Every row comes from one small tree of marks. Brackets hold a mark, then the marks that hang from it, in the order of their numbers. Every link used is in the known rows. Which tree was each row made from?
Known rows:
{Z40 Z162 {Z450 Z432 Z725 Z990}}: [ 27.1 -29.8   2.7  54.1  49.2  30.7  63.5  -0.6 -26.2 -10.9 -30.6  38.0
 -37.1   4.1  17.8  14.8 -23.1  -4.4  56.5 -14.2  40.1  17.2 -11.1 -18.0
  -6.0  52.9  28.7  16.5  24.8  15.9 -15.7  15.7]
{Z162 {Z40 Z450}}: [ 12.7  -5.0   9.9  46.4  16.8   2.7  57.4   8.6  -2.7 -12.4 -42.4  34.6
  -6.3  14.3  20.3  31.9  -1.5 -25.9  19.6   4.8  27.9   6.6  -3.4 -11.8
 -29.7  16.8  -7.5  19.8  17.2  14.5  -7.4 -21.4]
{Z432 Z450 Z990}: [  0.8 -19.0 -21.3  29.1  52.9  17.5  27.3 -21.3   7.0  11.2 -25.3   5.4
 -44.1  22.1  23.8   8.3   0.1 -16.5  18.2 -16.3  21.4  27.9  -9.0   1.3
   3.4  15.4  14.6   0.7  17.0  34.0   4.9  -0.1]
{Z990 {Z262 Z932}}: [-24.9   1.3   3.5  45.8  13.0 -17.3   0.4 -14.4  33.5 -19.0 -37.3  -2.2
 -46.3  36.1   1.8  -6.1   6.6 -19.7  31.7   2.8  -2.0 -12.7 -33.1  20.5
   0.9  -1.1  -3.9   6.7 -19.9   9.6 -28.2  21.1]
{Z450 Z40 Z432 {Z990 Z262}}: [  6.4  -2.3   2.8  45.6  43.0   6.2  14.8 -29.0   3.3   5.1 -21.6  20.7
 -61.0  26.3  39.6 -16.9  -4.2   1.0  43.1 -47.2   5.0  16.5 -24.8  -2.4
  -0.4  17.6   6.9  -2.3  11.1  29.0  19.3  18.8]
{Z932 {Z262 Z990}}: [  0.9 -38.6  -2.1  27.4  30.2  -8.1   7.1 -10.4  38.7 -17.8 -58.9  -6.5
 -43.1  37.7   3.3  14.8  -3.0 -27.4  28.5 -21.0  -3.3  -6.0 -31.9   6.7
  13.3  15.5  12.1   5.1  -7.4  28.7 -14.0  12.2]
{Z162 {Z40 {Z450 Z432 {Z990 {Z262 Z932}}}}}: [ 19.8   5.1  12.6  63.8  19.2  -5.7  19.2 -16.0 -16.7   8.3 -51.3  43.0
 -46.1  29.1   4.7  15.3   4.4 -12.6  25.2 -23.5  19.7  -6.8 -20.6   9.6
   9.1  25.3  13.3   2.5   1.6  17.6 -14.7  12.8]
{Z725 {Z432 {Z990 Z262}} {Z450 {Z40 Z162}}}: [ 21.0 -11.6 -26.6  40.5  57.1  21.6  32.3 -15.3  23.6  20.7 -10.3  26.1
 -62.8  50.0   4.5  -8.8 -22.1  -1.1  63.3   5.3  42.1  15.5   1.2  -3.8
   4.5   8.5  -9.2 -24.3  32.1  45.0  23.9   8.5]
{Z162 Z40}: [ -3.1  -6.1   8.5  39.2   8.1   7.5  49.9   8.6  13.2 -13.8 -31.5  17.1
 -11.0  20.4  28.3  23.3   8.0 -16.8  20.7  -4.6  22.0   8.9 -11.2   1.4
 -26.6  -7.4 -18.7  18.0  13.1  13.6  -6.9 -23.3]
{Z432 {Z450 Z40 Z725} {Z990 {Z262 Z932}}}: [-17.9   1.9 -40.6  58.5  70.2  15.4  12.3 -35.0   7.6   9.3 -15.2   4.6
 -69.7  49.1  32.9 -17.0  -3.1  13.6  23.3 -17.0  12.3  24.0  -9.4  29.5
  -3.4  31.3  -1.4  -7.7  10.5  38.6   2.7  17.7]
{Z162 {Z40 {Z450 {Z990 Z262}}}}: [ 22.3   7.1   9.9  47.7  19.7  -3.2  28.8 -17.4 -10.7  -7.2 -43.7  39.0
 -38.6  22.4   4.8   9.6  -4.0 -20.0  21.7 -15.7  20.3  -9.7  -8.3  -1.2
 -16.9   8.6  12.1  13.9  14.5  17.2   2.8   3.4]
{Z432 {Z450 Z40} Z990}: [ -0.1  -7.2 -24.2  31.7  59.0  14.6  32.9 -24.6   4.4  17.7 -18.8  11.9
 -43.9  31.4  43.6  -0.8  -3.1  -0.7  21.3 -21.8  18.1  41.0  -3.8   0.1
 -11.8  23.1  -7.5  -7.6  27.5  33.6  26.5 -10.0]
{Z40 Z162 {Z450 Z432 Z725 {Z990 {Z262 Z932}}}}: [ 13.1 -14.3   3.9  66.4  43.8   9.1  31.6 -13.1 -17.3  -8.6 -33.9  31.9
 -55.7  27.0  -1.3  -0.2 -18.5   1.1  56.3  -9.2  27.3  -3.5 -22.0   8.2
   4.4  46.8  23.3   7.0   4.7  11.9 -33.2  37.3]
{Z932 Z262}: [-11.5 -24.1  11.0  37.5  22.7  -3.1  23.6  -4.2  33.4 -25.3 -43.5   3.5
 -38.0  25.0  10.1  11.7   2.1 -20.3  25.6 -10.8   8.8 -11.2 -26.5  -0.7
   3.1   4.1   2.6   5.5  -2.6  14.1 -24.5  17.6]
{Z162 {Z40 {Z450 Z432 Z990}}}: [ 33.6 -13.9  13.7  49.3  26.4  14.4  51.8  -3.5 -26.1   6.0 -46.0  44.9
 -26.1   9.7  27.1  31.6  -0.1 -19.2  23.5 -29.9  31.2  15.0 -10.2 -17.1
  -3.6  31.3  17.1  12.7  23.3  20.3   3.8 -10.5]
{Z725 Z450}: [  4.6 -12.6  -3.8  45.1  33.3   1.6  31.5  -1.5  22.9  -5.8 -37.3  19.0
 -31.0  18.9   9.4  15.0  -8.6 -25.1  34.3   0.8  22.4  17.3 -13.4  -6.1
 -10.4   7.4   3.8   8.7  -0.1  32.8  -1.1 -10.8]
{Z450 Z990}: [  0.2 -13.8   6.4  28.5  13.4   0.0  19.9 -19.0  11.2 -14.0 -38.9  10.8
 -40.0  11.0  22.7   0.3   4.3 -21.9  27.7 -27.9  16.4   8.0 -15.9  -8.8
  -2.6   3.9  12.3  13.0   7.6  11.0   4.4  -1.7]
{Z432 Z450}: [  0.3 -12.9  -8.5  40.5  36.6   2.3  33.6  -3.5   9.6  -0.5 -27.2  11.0
 -30.9  15.2  17.9  11.7   2.5 -18.1  23.0  -4.9  18.1  25.0 -11.5  -0.2
 -11.2  21.7   9.3  11.9   4.1  32.8  -4.0  -3.8]
{Z262 Z932 Z990}: [ -9.7 -24.5  -7.8  28.3  11.9 -21.4  -0.4  -9.9  33.7  -9.3 -60.7 -11.5
 -30.6  36.7   8.6  14.5   8.1 -29.2  26.8 -12.5  -1.6   7.2 -33.4  15.4
   8.9  15.9  -3.3   8.1 -16.4  18.0 -18.3  -3.8]
{Z725 Z432}: [  3.6 -26.8  -5.7  39.3  16.1  14.7  38.4   1.1  31.7  -9.2 -27.0   9.1
 -37.1   9.9  13.6   6.3   8.2 -33.1  38.0   0.8  26.8  13.4 -13.1 -16.5
  13.2  17.5  13.6   9.4   7.6  30.1 -10.8   0.2]
{Z725 {Z432 {Z450 Z40} {Z990 {Z262 Z932}}}}: [ -0.9  -3.1 -36.5  45.9  51.1   5.8   2.4 -32.1  20.2  28.9 -20.4   9.8
 -75.5  49.7  15.4 -15.8   9.0  -3.3  28.3  -8.2  18.6  22.5  -9.5  13.5
  22.9  31.9   5.0 -23.7  12.7  49.2  13.5  16.4]
{Z990 Z262}: [-10.6  -4.6   3.8  40.4  24.9  -2.8  16.2 -14.1  28.9 -23.2 -26.7   2.8
 -42.9  22.4  10.7  -7.4  -3.5 -21.3  36.9  -6.5   5.8  -4.0 -23.2   5.7
 -11.0  -2.4   4.1  13.1  -6.7  16.5 -14.4  18.6]

Write each row's tree:
[ 13.5 -20.3 -32.6  40.3  54.7  28.8  16.9 -26.5  18.6  21.3 -13.4   8.5
 -72.5  32.4   1.7 -10.8   3.9 -23.0  32.4  -9.4  25.8  18.0  -8.6   3.7
  29.0  23.9  35.2  -9.1  17.3  56.0   4.4  26.5] | {Z725 {Z432 Z450 {Z990 Z262}}}
[ 18.3 -29.4 -25.7  50.4  57.8  42.8  51.4 -10.5   6.6 -11.5 -17.4  21.6
 -57.9  25.3  -5.0  -3.6 -21.6 -18.1  61.7  14.5  45.2  -0.6  -0.9  -9.0
  10.6  39.5  25.6   2.5  32.7  29.4 -16.3  32.0] | {Z40 Z162 {Z450 {Z725 {Z432 {Z990 Z262}}}}}
[ -3.2  -6.7 -14.9  56.7  25.5  11.2  29.2 -16.7  18.2  -5.6 -17.8  18.0
 -67.3  41.0  12.2 -23.1  -4.1  14.1  57.0  -5.8  31.8   3.4  -7.9   9.0
  -0.3  27.4  -7.1  -7.6  17.1  19.3  -5.9  22.3] | {Z450 {Z40 Z162} {Z725 Z432} {Z990 {Z262 Z932}}}
[ 21.2 -15.5  15.3  27.8  18.8  -5.9  43.2  -4.8  -9.2 -12.7 -44.9  27.8
 -27.4  12.5   0.6  14.6 -13.9 -21.1  43.7  -0.9  38.2   1.6  -8.5 -19.9
 -17.4  21.2  11.6   7.2  20.5  -2.3  -5.2   2.2] | {Z40 Z162 {Z450 Z990}}
[ -4.5  -2.7  -4.8  60.1  41.3  11.0  29.3 -18.5  -2.5  -2.3 -20.2  20.1
 -60.5  40.2  29.0 -14.2 -12.8  27.5  56.5 -25.5  22.0   8.4 -21.4  16.1
  -6.7  30.5  -7.7  -2.3  10.7  12.2  -8.4  25.6] | {Z450 {Z40 Z162} Z432 Z725 {Z990 {Z262 Z932}}}
[  5.4   9.1 -11.0  42.9  49.6  -5.9  12.4 -32.1  -1.2  12.1 -20.8  22.2
 -62.9  32.8  24.8 -19.1  -3.0   4.8  29.0 -33.1   9.0  22.9  -9.0   7.8
 -15.9  20.3   8.6  -3.3  11.0  37.6  26.6  10.4] | {Z432 {Z450 Z40 {Z990 Z262}}}
[ 23.0 -11.0  -2.7  54.4  51.7  11.8  10.6 -24.0   2.1  13.2 -33.0  30.6
 -66.1  26.4   3.1  -3.8 -13.7 -15.2  45.8 -36.2  16.9  11.5 -24.6   3.1
  16.9  14.3  35.2  -0.5  -2.6  46.1   6.2  20.4] | {Z725 {Z450 Z432 {Z990 Z262}}}
[ 23.5 -20.1  -2.0  44.7  43.5  31.8  56.9  -4.6 -18.1  10.0 -37.6  33.8
 -24.1  18.7  31.9  34.1  -2.1 -22.1  23.6 -22.2  31.5  18.3  -8.8 -13.1
   3.7  29.4   9.5   6.2  28.7  24.6  -0.7  -7.8] | {Z162 {Z40 {Z450 {Z432 Z990}}}}
[  0.5   3.5   9.3  30.1  24.5  -9.6  25.2 -23.0  10.6  -9.2 -21.0  15.6
 -49.3  37.1  18.3 -16.8 -12.3  10.9  50.4 -19.2  19.3   1.0 -13.5   0.9
 -25.2  -4.0 -17.6  -2.2  20.0   4.4  15.9  10.8] | {Z450 {Z40 Z162} {Z990 Z262}}
[  3.2 -23.6 -21.2  32.8  35.8  25.4  15.8 -23.0  32.5  -0.8 -18.1   1.9
 -66.6  29.1   6.5 -16.0   4.9 -29.6  42.3 -11.7  22.1   2.8 -17.7  -3.4
  30.3   7.0  23.0  -3.5  15.2  37.0  -1.6  27.5] | {Z725 {Z432 {Z990 Z262}}}
[ 30.3  -3.5  -9.7  45.5  39.8   5.4  30.0 -14.7  16.1  19.4 -18.2  36.6
 -64.9  39.8  -5.1 -11.9 -18.3   0.7  62.9  -5.7  40.1  13.9  -1.7  -8.2
  -3.1  11.4   1.0 -18.7  23.7  42.4  27.3   6.5] | {Z725 Z432 {Z450 {Z40 Z162} {Z990 Z262}}}
[ 11.5 -24.4 -14.5  44.6  30.8  29.7  63.3  -3.7   9.0  -4.8 -10.4  23.3
 -49.3  18.0  31.2  -7.0  -8.6   9.0  56.7 -13.9  44.7  25.0   4.4 -16.4
 -12.5  32.6  -0.6   2.7  39.5  23.7  11.8  -0.9] | {Z450 {Z40 Z162} {Z725 Z432} Z990}
[ 17.5  -0.1  -7.7  51.8  27.2 -12.3  12.7 -14.8  21.1  21.4 -31.3  31.4
 -69.1  53.5 -11.1 -11.4  -9.1   4.4  55.3   0.3  35.9   5.7  -9.7   6.6
   5.4  14.7  -8.7 -27.1   8.9  34.3  12.5   8.3] | {Z725 Z432 {Z450 {Z40 Z162} {Z990 {Z262 Z932}}}}
[ -1.1  -9.3 -23.8  35.0  56.9  15.1  10.9 -31.4   9.7   8.3 -20.6   3.6
 -58.8  35.7   9.3  -9.0  -0.7 -13.1  24.2 -15.3  14.1  15.6 -16.1  12.3
   6.9  11.7  20.4  -2.6   6.9  37.5   3.4  22.2] | {Z432 Z450 {Z990 Z262}}
[  9.8  -2.2 -25.0  43.4  45.6   4.4  17.3 -16.8  27.1  24.6 -22.4  19.6
 -65.4  62.4  -5.3  -5.7 -11.5   1.7  56.0  10.5  36.5  10.8  -8.3  11.6
  13.7  10.8 -17.7 -31.1  15.0  36.9   9.5  12.2] | {Z725 {Z432 {Z990 {Z262 Z932}}} {Z450 {Z40 Z162}}}
[ 17.9 -29.6  -4.1  37.9  56.4  23.8  38.7 -15.3  -8.1   1.2 -37.5  23.5
 -39.2  10.1  28.2  16.8  -6.9 -31.6  36.3 -22.2  26.0  21.0 -17.4 -19.9
  18.7  38.1  25.5   4.5  19.6  25.8  -6.8  10.7] | {Z40 {Z450 {Z432 Z990}}}
[-14.0 -10.2 -18.2  52.2  60.5  27.2  32.4 -17.7   5.9  -1.1  -9.6   6.5
 -59.1  48.0  37.7 -10.5 -14.0  25.8  56.1 -16.1  22.1  12.3 -21.4  21.2
  -1.1  26.2 -16.6  -7.3  15.8  18.9 -12.3  28.6] | {Z450 {Z40 Z162} {Z432 {Z990 {Z262 Z932}}} Z725}
[ 14.8 -27.8 -31.3  57.4  61.9  43.7  36.3 -22.1  11.4  -9.6 -21.1  20.7
 -67.2  18.9   8.5  -9.5 -11.5 -31.0  44.6  -3.0  31.9   3.5  -4.9  -8.9
  21.5  46.4  42.3   7.3  24.9  43.6 -11.1  33.9] | {Z40 {Z450 {Z725 {Z432 {Z990 Z262}}}}}
[ 11.4   2.2 -13.9  47.8  29.0  -9.2  16.1 -20.4   5.9  26.8 -20.9  24.0
 -65.6  47.8  -5.6 -15.3   4.7  14.0  44.2  -4.2  30.7  14.1  -6.7  10.9
   7.4  27.5  -2.6 -21.9  13.1  32.4  10.4  14.2] | {Z725 {Z432 {Z450 {Z40 Z162} {Z990 {Z262 Z932}}}}}
[ 32.6  -9.3 -15.1  70.5  33.5  33.6  49.7  -8.0  -7.2  -3.5 -27.3  45.3
 -56.6  17.7   6.5   1.7  -2.3 -19.5  33.3 -10.8  39.7  -1.4   4.5  -7.8
  -0.3  38.3  34.1  17.0  26.0  39.0  -2.4  11.0] | {Z162 {Z40 {Z450 {Z725 Z432} {Z990 Z262}}}}
[ 14.9  -2.3   7.0  42.8  31.3  -7.6  13.1 -29.9   0.6 -14.9 -45.5  27.4
 -55.0  18.3   1.6  -7.4  -7.9 -30.1  34.5 -17.9  13.7  -8.2 -16.3  -8.5
  -1.5  19.8  28.0  10.7   4.9  16.6  -2.6  22.0] | {Z40 {Z450 {Z990 Z262}}}
[ 11.0 -12.9 -24.7  47.9  43.1  10.3  44.3  -3.6  14.8  19.2 -15.1  23.5
 -41.2  18.6  26.9   2.7   5.4 -10.7  32.9  -6.2  27.7  43.7   1.7 -14.3
  -3.5  42.4   3.8  -4.0  19.9  52.5  16.7  -9.4] | {Z725 {Z432 {Z450 Z40}}}
[  4.5  -1.9 -12.0  49.2  60.4   4.8  16.9 -19.4   9.7  25.7 -24.6  20.8
 -57.0  61.7  10.5   2.4 -21.9  15.6  57.0  -9.0  24.8  16.3 -20.5  18.0
   6.6  12.2 -18.6 -26.8  10.3  33.4   5.8  15.7] | {Z725 {Z450 {Z40 Z162} {Z432 {Z990 {Z262 Z932}}}}}
[  3.1  -2.5  -5.2  34.8  40.9  -3.3  53.1   3.2   2.7   6.7 -14.5  19.5
 -22.2  27.9  24.2  12.0  -9.2  11.2  42.8   5.2  28.0  33.0  -2.3  -2.6
 -39.4  20.5 -25.4  -0.1  22.6  20.8  12.9 -11.8] | {Z432 {Z450 {Z40 Z162}}}
[  7.2 -14.5   8.2  44.0  33.5  11.4  12.1 -26.2   4.4  -2.6 -28.9  15.4
 -60.4  19.3  18.1  -9.8  -0.7 -13.8  43.1 -41.0   8.6   4.7 -32.2   0.2
  14.8  11.8  29.4   8.5   0.0  24.8  -2.1  29.1] | {Z450 Z432 {Z990 Z262}}
[ 17.2 -20.7   2.6  43.7  35.4  16.4  56.3  -4.3 -14.2 -23.6 -37.1  28.4
 -34.5   7.0   9.6  10.1 -22.2 -12.3  45.0  -3.1  40.1   5.3  -4.1 -14.4
 -23.5  35.5  16.0  20.4  25.7   7.0 -12.6   7.5] | {Z40 Z162 {Z450 Z725 Z990}}
[-16.2 -10.8 -38.2  58.0  49.0  26.8  17.7 -28.5  30.6  -0.6 -11.9   4.2
 -77.9  45.4  31.0 -22.6   2.3  -0.2  38.7 -12.2  20.4  11.8 -10.5  13.6
  18.3  32.5   0.0 -10.3  15.7  37.5  -3.3  23.5] | {Z450 Z40 {Z725 {Z432 {Z990 {Z262 Z932}}}}}
[ 21.7 -17.5 -30.0  63.6  51.2  49.7  53.5  -9.8   2.3  -3.1 -19.5  32.5
 -54.5  25.2  13.2   4.7  -5.5 -20.2  33.5  -0.9  40.0   3.0   5.7  -4.7
   8.2  35.3  24.1  10.1  33.8  43.2  -3.9  12.6] | {Z162 {Z40 {Z450 {Z725 {Z432 {Z990 Z262}}}}}}
[ 15.4  -2.5  -0.7  78.9  36.9  15.5  34.1 -11.6 -22.6  -0.5 -41.7  39.2
 -53.1  26.4  18.2  11.3  -3.1  -4.5  26.9 -21.8  23.1   0.3 -15.3  15.1
   3.5  43.7  23.0  12.4   4.5  23.4 -21.4  17.0] | {Z162 {Z40 {Z450 Z432 Z725 {Z990 {Z262 Z932}}}}}
[ -6.0  -8.1 -11.9  49.1  38.2  17.3  39.7 -22.3   6.1 -16.0 -21.6  15.6
 -46.9  14.6  53.9 -10.4  -5.4   2.7  32.5 -36.5  18.7  25.6  -5.8  -7.5
 -25.2  27.0  -1.8  14.4  23.7  19.8  16.0  -6.8] | {Z450 Z40 Z725 Z990}
[-16.1   5.1  -4.7  53.6  29.4  -1.8  21.3 -21.4   8.4 -16.4 -22.3  12.4
 -56.7  42.6  20.7 -18.9 -11.2  23.6  49.2 -11.5  19.8  -2.0 -15.2  21.0
 -24.3  13.0 -18.4   0.8   9.1   3.4  -5.8  16.8] | {Z450 {Z40 Z162} Z725 {Z990 {Z262 Z932}}}
[ 16.1 -17.9  -6.5  42.2  61.2  20.3  20.4 -26.3  -3.1   1.5 -31.3  23.5
 -55.5  21.0  14.9   2.3 -13.5 -26.9  39.7 -20.8  17.3   6.1 -22.9  -5.6
  19.5  30.6  32.6   1.2  11.3  31.8  -7.5  32.9] | {Z40 {Z450 {Z432 {Z990 Z262}}}}
[ 17.8  -7.6 -33.3  47.7  62.6  21.2  18.1 -26.9  28.5  21.6 -17.9  24.1
 -72.7  43.1  18.2 -14.4 -11.8 -13.1  46.0 -12.8  27.7  23.5  -2.7  -5.2
  17.6  15.3   7.4 -20.2  23.0  58.7  29.4   6.8] | {Z725 {Z432 {Z990 Z262}} {Z450 Z40}}
[ 24.4 -19.6   0.8  59.0  58.0  27.3  46.9 -10.2 -21.9 -11.8 -25.7  36.3
 -51.9  14.2   6.1   0.4 -27.8  -2.8  64.1 -16.3  33.4   1.4 -16.3  -7.0
  -3.6  45.0  33.9  13.7  18.6  22.5 -16.8  34.1] | {Z40 Z162 {Z450 Z432 Z725 {Z990 Z262}}}
[ 14.6 -26.3 -13.7  52.4  73.3  42.3  51.8 -12.1 -12.6  -8.4 -17.0  24.4
 -51.5  22.6  14.6   3.6 -29.0  -5.4  62.2  -4.6  34.0   5.6 -14.0  -1.2
   3.3  39.9  23.7   8.7  25.5  24.6 -19.9  37.1] | {Z40 Z162 {Z450 {Z432 {Z990 Z262}} Z725}}
[ -3.6 -22.0  -5.5  54.1  52.7  30.2  71.2  11.5   1.2 -11.3  -7.1  19.4
 -25.2  15.6  49.8  10.0 -19.7  16.8  62.8 -11.5  32.1  33.4  -9.2  -7.1
 -29.8  34.2 -16.7  11.7  26.5  18.6  -5.4   1.9] | {Z450 {Z40 Z162} Z432 Z725}
[ 16.8   8.3   2.1  41.3  41.1  -8.0  22.3 -20.4   5.7   6.6 -26.4  32.5
 -51.0  44.3   4.5 -10.4 -23.2   8.7  55.3 -10.9  25.4   8.7  -7.5   2.0
 -27.6  -1.8 -14.4 -11.7  17.6  23.1  26.6   3.2] | {Z725 {Z450 {Z40 Z162} {Z990 Z262}}}
[ -5.0   9.0 -18.6  57.5  48.1  -1.7  25.0 -20.1  -5.6   6.2 -19.3  18.4
 -63.0  45.9  15.3 -15.6 -11.3  28.4  41.7  -9.6  22.9  17.0  -8.8  28.6
 -23.5  29.0  -7.7  -5.0  11.8  21.5   2.4  16.8] | {Z432 {Z450 {Z40 Z162} Z725 {Z990 {Z262 Z932}}}}
[  9.8 -11.5 -27.6  68.7  39.1  32.5  38.3 -12.2   6.0   0.4 -30.6  28.8
 -58.8  36.7   6.3   8.9   3.6 -19.0  26.2   6.4  36.1  -4.9  -1.0  12.0
  18.2  34.8  14.9   2.6  19.8  33.9 -20.9  15.1] | {Z162 {Z40 {Z450 {Z725 {Z432 {Z990 {Z262 Z932}}}}}}}
[  7.0  -1.5  -1.6  38.7  40.0  -3.8  52.6   6.0  16.5   1.3 -25.2  27.4
 -22.8  32.2  17.2  14.3 -22.5   2.6  54.1   9.3  34.2  24.6  -4.1  -8.2
 -39.6   4.3 -32.1  -3.5  18.3  21.7  14.0 -19.5] | {Z725 {Z450 {Z40 Z162}}}
